Known rows, with every step that occurs:
muma -> bere -> kefe: [-0.08 -0.19  0.06 -0.08 -0.07 -0.04  0.04  0.02 -0.23 -0.09 -0.06 -0.10
 -0.12 -0.15  0.12  0.02]
bere -> riro -> kedara -> muma: [ 0.10 -0.20  0.25  0.02  0.23 -0.21 -0.24  0.20  0.00  0.17 -0.20 -0.01
  0.37 -0.21  0.05 -0.04]
kedara -> kefe -> fadizal: [-0.09  0.29  0.04  0.19  0.13 -0.06 -0.04  0.18  0.09 -0.06 -0.28  0.00
  0.40 -0.34  0.07 -0.03]
kedara -> bere -> kefe -> muma -> fadizal: [ 0.06  0.04  0.11 -0.34  0.27 -0.18 -0.28  0.28 -0.14  0.03 -0.10 -0.04
 -0.02 -0.25  0.13  0.21]
kefe -> fadizal -> kedara: [-0.20  0.04  0.24  0.09  0.12 -0.18 -0.10  0.26 -0.03  0.07 -0.33 -0.15
  0.25 -0.04  0.05  0.18]
kefe -> fadizal -> kedara -> bere -> riro: [-0.05 -0.04  0.08  0.00  0.03 -0.13 -0.14  0.35  0.14 -0.01 -0.34 -0.10
  0.10 -0.04  0.08  0.19]
kefe -> muma -> bere -> riro: [ 0.03 -0.14  0.15 -0.09  0.13 -0.06 -0.20  0.05 -0.12  0.16 -0.01 -0.12
 -0.05 -0.25  0.08  0.07]
bere -> riro -> kedara -> kefe: [ 0.12 -0.26  0.07  0.26 -0.02 -0.24  0.07  0.30  0.06 -0.20 -0.22  0.10
  0.49 -0.31  0.22 -0.16]
riro -> kedara -> kefe -> fadizal -> bere: [ 0.04  0.12  0.02  0.31  0.21 -0.38 -0.04  0.41  0.24 -0.04 -0.34  0.05
  0.52 -0.17  0.01  0.30]
kefe -> muma: [-0.03  0.17  0.23 -0.14  0.33 -0.08 -0.27  0.08  0.08  0.20 -0.14 -0.04
  0.20 -0.20 -0.03 -0.01]
riro -> kedara -> bere -> kefe -> muma: [ 0.15 -0.06  0.24 -0.19  0.20 -0.20 -0.26  0.34  0.16  0.17 -0.38 -0.05
  0.26 -0.17  0.02 -0.03]
riro -> kedara -> bere -> kefe -> fadizal: [ 0.08  0.05  0.13 -0.01  0.11 -0.14 -0.03  0.30  0.16  0.08 -0.51 -0.10
  0.31 -0.11  0.06  0.05]
kefe -> muma -> bere: [ 0.00  0.09  0.20 -0.12  0.17 -0.10 -0.19  0.07 -0.10  0.21 -0.07 -0.11
  0.09 -0.20  0.00  0.23]
kedara -> muma -> fadizal -> bere: [-0.04  0.11 -0.01 -0.12  0.39 -0.37 -0.27  0.26 -0.11 -0.03  0.08  0.04
  0.07 -0.13  0.00  0.56]
bere -> kefe -> fadizal: [-0.13  0.07  0.13 -0.02  0.17  0.01 -0.06  0.06 -0.04  0.05 -0.30 -0.13
  0.08 -0.18  0.06 -0.13]
muma -> fadizal -> bere -> kefe: [-0.07 -0.19 -0.06 -0.12  0.20 -0.29 -0.05  0.21 -0.19 -0.22  0.04  0.00
 -0.16 -0.08  0.14  0.28]
riro -> kedara -> muma -> fadizal -> bere -> kefe: [ 0.06 -0.28  0.10 -0.09  0.29 -0.43 -0.22  0.36 -0.19 -0.02 -0.08 -0.02
  0.10 -0.15  0.09  0.33]
riro -> kedara -> muma: [ 0.06 -0.01  0.28  0.01  0.26 -0.24 -0.21  0.21  0.02  0.18 -0.24 -0.01
  0.50 -0.16 -0.01  0.06]
muma -> fadizal: [-0.05  0.07  0.00 -0.13  0.21 -0.19  0.03  0.08 -0.23 -0.14  0.05  0.01
  0.09 -0.14  0.21  0.27]

Rows:
[ 0.05 -0.29  0.23 -0.05  0.03 -0.17 -0.15  0.19 -0.24  0.12 -0.17 -0.12
  0.15 -0.22  0.06  0.06]  riro -> kedara -> muma -> bere -> kefe
[-0.01 -0.21  0.00 -0.11  0.01 -0.25 -0.08  0.38 -0.08 -0.19 -0.10 -0.02
 -0.01 -0.06  0.23  0.34]  muma -> fadizal -> kedara -> bere -> riro
[ 0.08 -0.04  0.07 -0.02  0.38 -0.50 -0.22  0.37 -0.08  0.04 -0.03  0.03
  0.29 -0.10  0.05  0.58]  riro -> kedara -> muma -> fadizal -> bere
[ 0.09 -0.08  0.21  0.11  0.37 -0.30 -0.33  0.31  0.12  0.27 -0.29 -0.07
  0.37 -0.18 -0.05  0.21]  kefe -> fadizal -> bere -> riro -> kedara -> muma
[ 0.12 -0.20  0.09  0.21  0.23 -0.34 -0.02  0.28  0.18  0.08 -0.31 -0.04
  0.33 -0.05  0.08  0.19]  kefe -> fadizal -> bere -> riro -> kedara
[-0.05 -0.06  0.25 -0.20  0.26 -0.05 -0.29  0.10 -0.04  0.14 -0.17 -0.09
  0.02 -0.25  0.01 -0.21]  bere -> kefe -> muma
[ 0.12 -0.32  0.15  0.11  0.09 -0.22  0.07  0.16  0.05 -0.01 -0.21  0.01
  0.34 -0.08  0.18 -0.08]  bere -> riro -> kedara
[-0.15 -0.10  0.11  0.19 -0.08 -0.24 -0.04  0.37 -0.04 -0.27 -0.18  0.05
  0.35 -0.21  0.12  0.03]  fadizal -> kedara -> kefe
[ 0.06 -0.13 -0.05  0.01  0.28 -0.33 -0.26  0.33 -0.06 -0.12  0.07  0.06
  0.03 -0.35  0.14  0.26]  kedara -> kefe -> muma -> fadizal -> bere -> riro
[ 0.20 -0.31  0.14  0.00  0.35 -0.47 -0.18  0.36 -0.01  0.11 -0.11 -0.01
  0.23 -0.14  0.15  0.32]  kefe -> muma -> fadizal -> bere -> riro -> kedara
[-0.02 -0.19  0.01  0.01 -0.04 -0.04  0.03 -0.01 -0.14 -0.05  0.03 -0.07
 -0.07 -0.15  0.14  0.09]  muma -> bere -> riro
[ 0.12 -0.21  0.19 -0.07  0.29 -0.32 -0.21  0.25 -0.26  0.08 -0.04 -0.01
  0.28 -0.27  0.21  0.21]  bere -> riro -> kedara -> muma -> fadizal
[ 0.04  0.02 -0.07 -0.09  0.05 -0.04 -0.04  0.14  0.19 -0.14 -0.14  0.04
  0.04 -0.07  0.09  0.06]  kedara -> bere -> riro
[-0.10 -0.15 -0.02 -0.05  0.13 -0.19 -0.06  0.15  0.04 -0.18 -0.09  0.00
 -0.09 -0.03  0.01  0.08]  fadizal -> bere -> kefe
[ 0.16  0.09  0.05 -0.03  0.06 -0.25  0.05  0.32  0.29 -0.05 -0.35  0.07
  0.46  0.03  0.07  0.23]  riro -> kedara -> bere
[ 0.07 -0.04  0.11  0.30  0.09 -0.18  0.00  0.29  0.09  0.00 -0.37 -0.01
  0.54 -0.34  0.16 -0.11]  bere -> riro -> kedara -> kefe -> fadizal
[ 0.17 -0.19  0.16  0.01  0.24 -0.35 -0.19  0.37 -0.18  0.00 -0.08  0.03
  0.36 -0.46  0.27  0.09]  bere -> riro -> kedara -> kefe -> muma -> fadizal
[-0.02 -0.08  0.18 -0.28  0.32 -0.18 -0.25  0.16 -0.30  0.06 -0.01 -0.08
 -0.04 -0.31  0.16  0.08]  bere -> kefe -> muma -> fadizal
[-0.08  0.27 -0.07  0.21  0.22 -0.24 -0.09  0.30  0.21 -0.11 -0.22  0.04
  0.30 -0.20 -0.04  0.28]  kedara -> kefe -> fadizal -> bere
[ 0.14 -0.28 -0.02  0.30  0.04 -0.37  0.01  0.40  0.16 -0.22 -0.19  0.13
  0.44 -0.23  0.14  0.05]  fadizal -> bere -> riro -> kedara -> kefe
